Every row comes from one small tree of marks. The marks that hang from a mark follow it in brackets, in the order of their numbers. Every link used is in the known rows. Which tree was each row made from?
In the rows, zero is written as 128.
Known rows
q_714(q_307(q_918(q_499(q_788(q_996)))) q_629(q_964)): [ 93 153 131 169 184  88 121 161 114  89 135 111  41 179 179 110 146 138
  93 171 109  66 178 167 128 176 195 121 157 154  97 135  69 195 177 128
  63 121 130 169  96  77 133 118 164 131 135  94 102  91 111 180 101 116]
q_171(q_66 q_788(q_996(q_239(q_277)))): [126 142 115  95 116 129 165 113 135  93 120 103 117 154 206 124 116 174
  82 140 107 102 151 142 118  70  99  97 130 105 130 125 138  94 186 100
 148 102 105 120 161  97  98 144 123 113 136 158  99 123 142 143 118  88]
q_562(q_64 q_964(q_629(q_714(q_307)))): [137 146 131 115 134 126 113 164 121 127 177 177  67 128 136  97 153 142
 139 143 116 120 175 129 146 167 100 174 149 181  75 139 134 136 133 156
 146 180 115 152  71 152 137 113 154 137 109 139 135 142 158 104 209 188]
q_66(q_171(q_788)): [119 152 130 143 102 137 137 127 165  99 104 103 108 127 111 112  97 158
 117 137  95 112 170 124 117 126 121 118 117  93 133 135 106  92 163 132
 128 103 140 137 148  89 124 136  98 134 132 146 115 146 135 111 118  91]
q_918(q_499(q_788(q_996(q_239)))): [118 142 101 111 168 138 104 116 146  88 122 148 116 160 200 124 111 145
  84 171 121  87 120 145 133 130 139 110 138 150 123 141 113 136 130 151
 133  73 110 127 116 112 131 139 150 145 146 117  88 107 129 176 108  88]
q_239(q_277(q_670) q_996): [107 148 139 148 130 103 149 126 134 127 141 112 111 139 151 131 110 124
 113 116 140  89  71 128 159 115 117 149 107 132 118 131 169 118 134  92
 154 130  88 120 135 127 113 121 170 110 111 128 143 100 122 104 145 137]
q_964(q_629(q_714(q_307(q_918(q_499(q_788(q_996))))))): [152 151 172 113 183 106 107 148 130  85 146 173  79 178 147  97 130 116
  90 150 128  66 183 167 127 148 181 131 122 145  93 133  58 167 159 180
  95 118 116 144  63 114 136 140 127 160  99  76  87 105 160 190 138 141]
q_714(q_629): [119 136 113 134 119 105 119 129 118 136 132 114 105 128 136 141 124 127
 114 118 132 113 145 127 146 126 145 138 145 145 114 108 123 136 117  96
 114 147 133 151 121 120 128 110 148 119 153 128 130 125 118 112 114 113]
q_629(q_714(q_307(q_918(q_499(q_788(q_996))))) q_964): [102 162 182 130 199  94 103 158 133  83 134 133  66 170 185 106 139 129
 104 176 111  80 194 185 122 172 186 119 138 160 118 156  56 165 184 158
 104 118 128 165  87  99 138 150 148 152 109  97 111 132 127 196 133 145]
q_66(q_171): [130 139 134 143 122 136 121 116 153 119 116 116 117 111 118 138  98 144
 122 140 109 129 152 121 126 140 113 118 115 111 116 150 118 104 146 132
 127 111 125 141 138 104 125 138 118 145 117 143 127 139 115 130 131 116]
q_499(q_788(q_996)): [128 130 128 133 168 143 117 126 157 107 128 160 131 154 160 132 159 154
 111 131 145 112 124 161 125 122 122 109 139 147 155 138 109 136 157 122
 129 112 110 122 121 128 136 135 155 128 130 124  96  97 120 156 104 103]
q_996(q_239 q_788): [140 127 138 105 143 171 127 106 115 114 132 139 135 116 137 147 114 122
 121 167 131 103 122 115 104 158 124 129 149 156 134 123 122  93 110 127
 118 101 131 117 133 121 109 129 114 155 142 155 119 159 119 170 138  86]
q_788(q_996(q_239(q_277))): [149 146 126 108 145 131 124 123 119 120 133 116 126 132 212 138 118 148
  98 147 134 115 128 137 129 109  91 105 133 147 129 130 137 107 153 124
 143 103  89 125 135 112 107 151 152 135 116 149  97 132 140 159 125 110]
q_714(q_307(q_918(q_499(q_788))) q_629(q_964)): [ 82 156 137 159 171  89 130 150 113  97 136 105  56 182 140 106 120 120
 100 162  99  67 183 148 127 174 224 150 147 149  91 123  59 194 161 139
  61 131 154 179  99  92 118 108 146 135 136  97 113 108 102 143 110 116]
q_307(q_714(q_629(q_964)) q_918(q_499)): [102 175 142 162 140  79 114 172  93  84 139  68  70 148 153 123 123 124
  92 160  84  94 165 148 138 175 182 134 133 131 103 124  82 193 133 104
  67 145 146 182 112  89  80 112 129 128 127  89 135 140 105 167 115 121]
q_918(q_499): [114 133 117 119 129 117 127 138 120  99 123 119 106 143 147 113 111 116
 118 139 103 115 126 123 146 124 160 138 105 124 105 132 129 142 101 143
 132 111 113 128 122 120 126 130 130 143 137 103 136 118 144 143 134 139]
q_777(q_16 q_171): [143 133 132  94 130 144 132 149 151 127 109 129  97 148 143 144 122 137
 113 161 126 178 137 149 140 131 135 154 146 157 148 129 131 149 117 155
 126 134 105 143  91 180 147 133 105 133  96 119 144 158 111 117 110  98]
q_714(q_307(q_918(q_499(q_788))) q_629): [120 152 128 133 160  94 130 135 116  92 131 122  72 181 128 116 120 115
  95 140  96  61 164 131 122 145 220 143 127 147  81 111  63 176 145 149
  78 130 138 164  99  98 127  96 127 131 131  86 111 115 104 132 106 111]
q_629(q_714(q_307(q_918(q_499))) q_964): [101 156 181 125 164  80 109 161 109  96 147 104  69 148 156  96 114  98
 122 167  89  98 191 152 133 177 185 131 123 142  90 146  80 164 151 168
 104 132 147 171  96 104 122 136 128 151 108 105 139 153 144 169 161 165]
q_562(q_64(q_478)): [125 142 113 135 113 119 116 151 126 116 122 153 101 112 115 121 155 170
 154 135 105 133 126 113 119 145 113 152 130 166 120 111 121 142 124 141
 151 149 118 129 112 110 135 107 160 116 152 128 135 102 128 104 180 122]
q_777(q_16 q_171(q_788(q_996))): [133 140 129 112 129 130 135 153 174 102  93 129  76 168 177 124 147 165
 100 159 127 156 168 168 140 102 117 129 152 160 177 122 130 138 155 155
 132 120 103 130  96 153 154 151  93 127 100 131 119 134 123 134  80  70]
q_64(q_629(q_714)): [156 160 149  92 142 101 105 135 133 127 139 148 126 129 116 144 125 126
 102 122 131 133 123 134 126 127 110 144 129 133 135 126 111 111 117 144
 140 122 151 145  92 138 112 163 146 128 123  87 126 155 151 134 141 145]
q_499(q_788(q_996(q_239)) q_918): [152 143 118 128 196 151 130 130 156 124 136 136 137 169 173 142 143 145
  75 157 141  77 147 149 100 144 127 105 149 167 152 139 101 114 155 155
 124  65 141 125 129 121 126 124 118 134 111 138  76 111 106 169 115  83]
q_777(q_171(q_66)): [131 126 129  87 113 139 157 133 134 123 112 121 108 148 143 136 131 132
 102 154 128 152 174 132 128 105 148 124 125 112  98 129 143 120 123 105
 134 138 118 133 129 150 132 117 100 113 129 118 150 147  90 130 140 113]
q_478(q_66(q_171(q_788(q_996)))): [128 134 128 146 135 127 137 108 170  66 102 126  99 118 159 114 129 202
  94 143 113 112 191 148 131 108 101 109  95 104 178 162 121  86 193 104
 141 112 112 129 144  73 138 182 114 130 103 164  89  94 112 155 104 104]
q_64(q_478(q_66) q_629(q_714 q_964)): [128 176 165 124 168  83 105 128 112 104 141 158 108 105 128 137 139 173
 107 160 130 126 170 158 131 150 124 184 127 145 169 149  86  95 149 135
 132 156 158 156  78 101 108 204 180  92  98 119  98 101 139 152 192 145]
q_777(q_16 q_171(q_66 q_788(q_996(q_239(q_277))))): [146 146 116  60 116 139 174 140 162  89  93 105  84 177 225 142 107 178
  61 170 111 158 162 159 136  72 103 123 151 137 151 126 134 106 177 131
 144 103  88 136 115 142 115 149  92 122 105 153 119 154 118 138  95  62]
q_66(q_171(q_788(q_996(q_239(q_277))))): [136 174 128 125 122 137 139 114 159  88 103  93 101 138 189 122  84 180
  91 152 109  99 168 139 122 105  83  93 127 106 141 144 123  70 193 130
 135  78 108 135 159  75 107 154 117 139 116 173  90 145 150 141 110  60]
q_777(q_16 q_171(q_66 q_788(q_996))): [131 129 121  84 119 136 151 155 170  92  93 120  79 170 178 138 148 170
  86 164 116 160 183 170 140  87 125 120 146 128 155 134 129 133 168 115
 134 124  94 131 110 150 144 135  90 114 111 133 125 132 110 145  92  77]
q_918(q_499(q_788)): [101 144 115 118 152 137 126 129 140  85 130 141 122 167 129 115 102 131
 106 140 114 101 127 138 134 124 177 141 113 126 123 124 108 141 113 143
 126 103 123 132 118 126 128 135 130 144 138 100 121 112 133 139 127 116]
q_670(q_277): [123 128 106 138 110 135 125 119 128 136 126 105 125 143 111 156 119 122
 126 114 123  97 147 117 140 110 139 128 131 102 138 119 130 118 137 141
 134 138 129 114 135 145 104 139 140 103 120 121 103 149 162 134 122 100]
q_629(q_714(q_307) q_964): [ 98 150 183 128 147 104 107 129 116 135 141 119  87 125 166 119 144 117
 133 156 116 125 187 157 127 164 141 145 152 158 109 150  92 113 172 143
 116 146 140 167  93 130 139 152 159 130 126 137 143 171 137 142 155 165]
q_499(q_788): [123 137 123 128 146 145 128 119 152 114 132 152 144 151 116 128 128 142
 115 122 134 113 132 142 122 128 150 131 139 129 146 116 103 127 142 126
 123 125 138 134 125 141 124 123 135 135 130 123 116 119 127 123 117 111]
q_66(q_171(q_788(q_996(q_239(q_277(q_670)))))): [123 166 131 129 124 121 130 135 170  81 106  95 104 126 180 125  73 172
  85 158 119  68 115 121 138 116  84 110 139 132 108 134 130  81 192 121
 144  77 107 128 154  84  97 151 134 151 130 162 114 124 138 141 123  63]
q_64(q_478 q_629(q_964)): [117 159 143 166 159 104 115 144 114 116 123 134 100 118 112 136 140 155
 122 154 124 132 132 141 110 144 119 169 153 127 129 137 100 131 135 139
 103 135 166 135  93  92 109 156 168  83 124 102 101  98 151 133 172 124]

Which tree is each row?
[ 88 143 140 171 143  95 123 128 104 138 137  91  66 131 159 122 152 125
 130 153 115 113 176 140 129 159 157 151 174 157  90 130 100 147 162 108
  83 155 143 170  99 111 138 124 170 110 144 141 126 124 111 135 129 141]  q_714(q_307 q_629(q_964))
[113 135 107 130 161 133 113 139 145  81 128 145 108 165 177 118 132 142
 104 147 126  92 138 153 139 123 157 124 116 140 130 137 115 162 121 132
 133  97  97 116 114 113 143 145 144 150 135 107 102  89 137 173 110 109]  q_918(q_499(q_788(q_996)))
[126 147 129 159 126 136 125 128 171  92  97 109  95 126 152 117 134 179
 110 138 106 113 181 142 118 117  98  96 119 106 135 149 114 106 185 124
 132  98 115 126 140  79 138 153 113 135 127 151 106 128 137 141  96  83]  q_66(q_171(q_788(q_996)))
[127 129 122  79  95 135 168 152 170 101  95 114  89 172 141 128 122 153
  91 159 106 167 173 151 138  91 144 144 144 119 149 123 124 124 144 127
 127 137 117 141 110 161 131 133  73 121 111 127 150 155 107 108  99  82]  q_777(q_16 q_171(q_66 q_788))
[110 138 156 147 142 141 161 118 128 104 140 117 114 139 132 140 106 123
 122 126 149  80  69 125 154 127 127 158 107 132 140 125 150 100 117  69
 136 123  77 106 133 121 100 125 156 145 122 141 155 111 116 141 164 121]  q_239(q_277(q_670) q_996(q_788))
[155 176 130 112 150  84 104 163 124 111 150 183  60 115 120 120 168 171
 129 144  98 119 151 121 130 149  98 184 147 194  81 140 111  99 130 176
 158 171 133 152  57 130 131 132 180  92 116 104 122 130 164  85 252 174]  q_562(q_64(q_478 q_629(q_714(q_307))) q_964)
[129 157  84 166 113 139 139 156 161  73 146 180  64 100  85  85 124 220
 115 145  80 115 203 119 143 140  86 197 108 128 148 140 124  94 158 124
 150 157 127 138 118  79 124 133 117 114  98 169  85  59 135  89 199 123]  q_562(q_64(q_478(q_66(q_171(q_788)))) q_964(q_629))
[116 141 121 103 115 114 152 138 146  80 122 108 113 147 205 133 102 159
  76 150 131  82 110 131 141  86 100 110 146 121 108 121 140 103 185  84
 153 105 117 115 149 102  92 147 134 121 139 157 121 106 128 147 126  88]  q_171(q_66 q_788(q_996(q_239(q_277(q_670)))))
[133 160 169  95 161  99 123 132 131  87 137 144  98 172 126 108 112 115
 104 139 102  69 165 151 124 149 202 132 115 144  95 132  52 150 152 189
 108 124 135 156  86 121 124 127 115 155 112  84 130 138 141 146 141 143]  q_629(q_714(q_307(q_918(q_499(q_788)))))
[127 127 112  93 114 129 145 117 144  96 109 129 117 139 186 126 146 167
  84 158 115 112 168 139 113  95 104  84 150 106 138 139 136 102 187 104
 132 104 124 117 149  98 115 133 110 110 146 146 100 120 129 149 111  81]  q_171(q_66 q_788(q_996(q_239)))
[159 140 120 131 152  97 127 113 119  96 126 171 123 106 109 138 141 179
 101 142 132 120 133 118 119 118 118 173 109 129 158 135 100 107 126 137
 135 147 143 119  92  97 130 183 148  79 101 108  89  52 131 125 168 138]  q_64(q_478(q_66) q_629)
[147 145 175 108 153  93 114 155 105  98 149 147  76 147 118  96 110  87
 106 144 113  83 183 134 132 157 181 148 103 127  69 132  80 158 129 189
  88 135 132 144  72 118 122 128  94 154  92  75 115 132 162 158 161 169]  q_964(q_629(q_714(q_307(q_918(q_499)))))
[144 160 146 131 152 123 124 156 140  56 137 131 122 180 119 118 127 140
  88 135 100  81 126 145 116 149 184 114 100 129 126 124  70 179 143 149
  93 118 136 143 117 114  93 119  94 143 115  66 116 132 117 158 119 110]  q_307(q_714 q_918(q_499(q_788)))
[145 165 140 142 122  91 122 150 113 115 140 100 104 137 112 150 150 132
  88 116 114 101 144 137 123 154 151 120 127 145 115 112  78 165 153 104
  79 165 147 164 123 107  83  97 120 124 123  95 126 144 102 133 103 111]  q_307(q_714(q_629) q_918)
[130 139 123 100 111 138 145 153 164 114  96 120  85 169 134 117 116 149
 103 157 116 162 168 143 135 109 133 148 155 142 168 110 117 132 139 160
 125 129 121 144 102 170 140 141  77 126 108 124 131 148 120  99  89  82]  q_777(q_16 q_171(q_788))
[167 140 184 115 148 106 120 145 115 128 153 158 101 136 103 114 126 105
 110 123 133  98 172 138 114 159 154 138 125 140  94 127  75 141 159 175
  88 148 147 147  83 130 118 117 106 135  88  98 113 141 152 140 158 153]  q_964(q_629(q_714(q_307(q_918))))
[121 169 151 170 133  92 119 162 105 110 138  82  96 135 131 134 153 142
  96 141 110 107 157 155 123 181 155 127 150 144 129 116  75 173 167  91
  65 158 161 183 124  99  79 112 126 121 122 109 123 152  96 155 105 113]  q_307(q_714(q_629(q_964)) q_918)
[126 140 148 134 136 158 160 109 116 111 133 115 108 145 145 137 115 137
 120 124 121  98 117 137 127 115 130 139  87 115 165 127 148  92 116  78
 134 128  78 109 135 115 110 132 144 135 108 155 127 137 116 144 148 127]  q_239(q_277 q_996(q_788))
[148 172 107  93 138 100 100 173 137 122 167 165  89 131 119 133 145 152
 123 131 105 143 122 122 154 153  75 162 142 174 133 122 146 122 100 135
 171 166 134 160  92 138 119 133 160 134 125 102 141 151 144 104 188 171]  q_562(q_64(q_629(q_714)) q_964)
[140 134 167 118 139 118 112 122 118 131 150 161  99 126 127 114 129 104
 116 125 138 110 170 137 127 153 134 151 134 143  85 129  96 115 144 165
 109 158 133 140  72 149 140 142 126 132 112 110 120 153 168 130 164 164]  q_964(q_629(q_714(q_307)))
[135 147 147 107 145 156 140 122 111 101 140 117 138 124 140 142  82 120
 108 155 147  76  65 110 133 161 118 155 143 155 116 113 129  93 118 102
 132 102 112 111 129 122  88 132 136 178 131 158 147 145 122 160 159  93]  q_996(q_239(q_277(q_670)) q_788)
[140 136 118  87 134 137 125 136 170 107  93 133  85 156 201 124 129 166
  72 190 126 152 159 156 132 121 102 120 177 166 169 125 125 122 164 170
 135 100 113 133 104 153 141 143  89 121 109 146  99 156 123 137  89  56]  q_777(q_16 q_171(q_788(q_996(q_239))))
[158 150  84 130 148 109 130 165 127  82 156 191  86 111 114 123 159 213
 120 154 111 137 135 110 140 137  80 192 121 167 149 133 136 122 120 132
 166 174 126 134  95  94 124 151 169  90 106 126  99  58 121 104 207 154]  q_562(q_64(q_478(q_66) q_629) q_964)
[121 162 109 102 166 140 128 126 130  79 127 131 117 173 220 123  77 150
  82 162 113  84 119 146 133 103 139 118 122 139 131 128 118 121 134 135
 141  77  84 130 121 116 107 146 152 147 128 126  93 113 149 165 116  97]  q_918(q_499(q_788(q_996(q_239(q_277)))))
[103 147 152 165 152  86 131 146  96 131 144  96  60 141 133 122 144 127
 116 155 107 105 181 134 115 187 179 132 164 142  95 125  82 168 185 118
  58 155 162 178 112  92 121 105 141 112 123 123 121 128  93 131 115 135]  q_714(q_307(q_918) q_629(q_964))
[101 165 183 115 182  99 115 156 125  87 148 127  82 173 144 101 108 113
 110 167 102  79 184 164 122 177 202 140 134 153 108 148  52 159 169 169
  88 120 153 179  93 112 123 134 135 151 107  96 129 146 133 171 145 150]  q_629(q_714(q_307(q_918(q_499(q_788)))) q_964)
[129 141 133 132 139  70 132 142  94  98 123 103  60 152 138 110 115 101
 104 143  93  81 165 116 129 148 197 132 121 139  61 118  90 178 125 148
  81 138 125 151  95  90 130  96 119 122 135  89 125 119 118 128 123 138]  q_714(q_307(q_918(q_499)) q_629)
[158 153 137 120 141 115 120 186 119 123 182 186  62 138 105  96 147 132
 131 142 104 113 171 126 135 177 111 160 129 180  80 128 108 158 150 162
 120 177 130 161  80 134 121  90 125 145  85 122 129 135 143 108 200 182]  q_562(q_64 q_964(q_629(q_714(q_307(q_918)))))
[150 144  99 128 134  86 122 137 120  86 130 174  95 106 102 128 154 201
 126 141 126 132 131 113 121 145  98 173 114 160 152 116 120 124 119 130
 157 167 126 128  95 104 131 172 168  95 124 109 102  61 125 110 182 142]  q_562(q_64(q_478(q_66) q_629))
[143 168 165 126 148  70 108 177 113 108 152 133  54 145 108 122 157 148
 124 165 118 126 152 137 108 196 118 139 157 178 113 121  80 166 166 155
 110 166 162 179  86 108 120 154 156 132 120  79 139 157 132 135 157 165]  q_562(q_64(q_629(q_714(q_307(q_918)) q_964)))
[145 145 133 119 146 111 116 159 115 101 180 208  62  98 128  97 170 179
 127 149 111 111 202 133 149 163 111 221 116 185 110 151 115 106 146 156
 151 196 110 141  60 123 136 132 163 107  92 152 103  83 142 110 252 195]  q_562(q_64(q_478(q_66)) q_964(q_629(q_714(q_307))))
[151 167 125 102 147  94 113 163 130 121 168 160  65 133 132 119 158 152
 129 141 101 131 135 118 133 155  82 161 152 187  90 135 133 118 128 162
 156 163 130 156  70 139 138 136 159 121 121 104 141 156 148  99 207 191]  q_562(q_64(q_629(q_714(q_307))) q_964)
[ 95 186 140 171 161  97 117 165 122  71 141  96  83 172 138 132 120 137
  79 153  98  82 162 167 138 177 196 141 135 144 122 112  58 192 147 113
  65 136 158 185 107 101  82 112 130 133 135  78 124 130 106 171 107 100]  q_307(q_714(q_629(q_964)) q_918(q_499(q_788)))
[142 182 122 116 160 108  99 138 124  71 129 124  99 170 190 139 127 155
  44 163 100  65 144 155 128 151 167  96 145 162 112 118  64 174 158 130
  87 106 127 158 109  94  89 111 128 133 140  89  85 126 102 192  92  69]  q_307(q_714(q_629) q_918(q_499(q_788(q_996(q_239)))))
[153 164  91 137 136 116 118 173 120 112 154 176  80 116  98 121 157 187
 134 140  94 136 110 111 130 144  82 182 137 163 110 126 142 133 105 145
 156 158 127 137  89 107 125 115 165  94 124 104 120  87 141  94 213 146]  q_562(q_64(q_478 q_629) q_964)
[148 165 193 126 181  60 120 134  94  93 135 161  86 119 112 125 155 172
 100 166 109 106 194 148 102 171 151 173 129 151 145 160  48 111 192 168
  95 168 172 167  70  78 117 181 156  87  81 105  90  98 129 159 183 157]  q_64(q_478(q_66) q_629(q_714(q_307(q_918)) q_964))
[122 185 149 136 152  84  99 144 146  86 134 148  66  88 112 136 126 208
 117 172 105 143 185 137 130 177  87 180 117 158 161 152  91  95 154 129
 160 159 146 175  89  89 122 205 188 125 116 139 120 111 126 131 201 145]  q_562(q_64(q_478(q_66(q_171)) q_629(q_714 q_964)))
[123 171 141 122 150  75 101 157 124  86 146 166  85 104 127 126 155 191
 121 164 126 139 160 150 133 173 102 193 132 177 177 125  96 113 134 128
 154 177 150 166  81 104 124 188 193 110 120 119 117  99 133 135 199 154]  q_562(q_64(q_478(q_66) q_629(q_714 q_964)))
[137 139 142 139 136  83 134 133 102 127 133 113  80 138 114 129 139 122
 106 131 117  88 170 124 116 154 170 124 136 139  88 116  87 159 163 127
  73 159 145 157 105 103 128  99 132 109 128 109 123 126 104 111 108 129]  q_714(q_307(q_918) q_629)
[126 182 166 131 158  93  96 146 116 129 136 140 103 113 117 136 143 149
 112 152 123 131 163 150 122 161 119 177 145 142 141 131  88 106 131 144
 122 141 168 164  76 111 113 169 187 105 124 101 115 131 161 132 185 134]  q_64(q_478 q_629(q_714 q_964))
[109 163 119 165 135  97 114 170 116 106 139 137  73 122 102 123 147 182
 144 158 114 148 114 127 115 173  95 177 158 161 134 117 105 157 124 136
 127 153 151 146  98  91 122 146 191 103 144 103 117  91 138 118 181 128]  q_562(q_64(q_478 q_629(q_964)))
[131 161 114 112 128 138 108 186 139 136 187 185  84 123 124 109 132 143
 130 134 117 139 150 137 161 157  80 171 137 167 111 123 147 139 107 126
 160 174 122 152  93 156 115 112 148 153 109 131 130 137 154 108 199 168]  q_562(q_64 q_964(q_629(q_714)))
[147 126 147 134 141  94 136 144 101  87 124 114  83 157 126  94 115 109
 112 146  93  87 150 118 121 134 176 121 102 127  76 140  94 168 139 176
  95 120 122 132 107  92 132 117  96 136 117  88 121 119 130 148 143 152]  q_714(q_307(q_918(q_499)))
[114 155 117 116 172 133 116 131 143  74 133 131 116 163 208 127  78 138
  80 162 136  58  68 144 159 130 130 135 144 166 104 130 130 139 138 131
 148  79  87 117 120 121 104 144 175 157 139 119 116  87 134 174 135  88]  q_918(q_499(q_788(q_996(q_239(q_277(q_670))))))
[136 157 115 110 144 123 109 161 125 118 178 215  91  95 123 109 154 179
 123 139 116 127 186 138 162 147 101 213 106 176 142 131 132 110 118 131
 168 191 113 144  79 131 122 131 164 122  89 154 107  79 150 117 236 168]  q_562(q_64(q_478(q_66)) q_964(q_629(q_714)))
[ 98 168 147 173 120 100 107 148 105 114 142  81  93 125 152 149 149 135
 104 139 122 120 157 152 136 173 138 142 163 153 115 122  99 146 154  79
  84 155 147 179 115 111  94 125 158 117 145 123 136 151 105 156 121 120]  q_307(q_714(q_629(q_964)))
[132 136 114 113 162 151 116 110 152 114 128 162 133 149 190 141 132 161
  90 161 142 105 125 152 116 131 110  95 167 158 145 139 110 122 164 139
 125  88 125 128 127 122 126 123 147 127 137 140  78 112 115 162 110  83]  q_499(q_788(q_996(q_239)))
[138 137 145 135 187 111 126 143 129  66 128 147  81 181 163 101 144 141
 105 153 109  69 158 148 117 137 174  99 114 140 102 148  76 173 165 169
  94 104 105 128  97  93 146 121 122 139 111  90  93  88 117 173 116 131]  q_714(q_307(q_918(q_499(q_788(q_996)))))
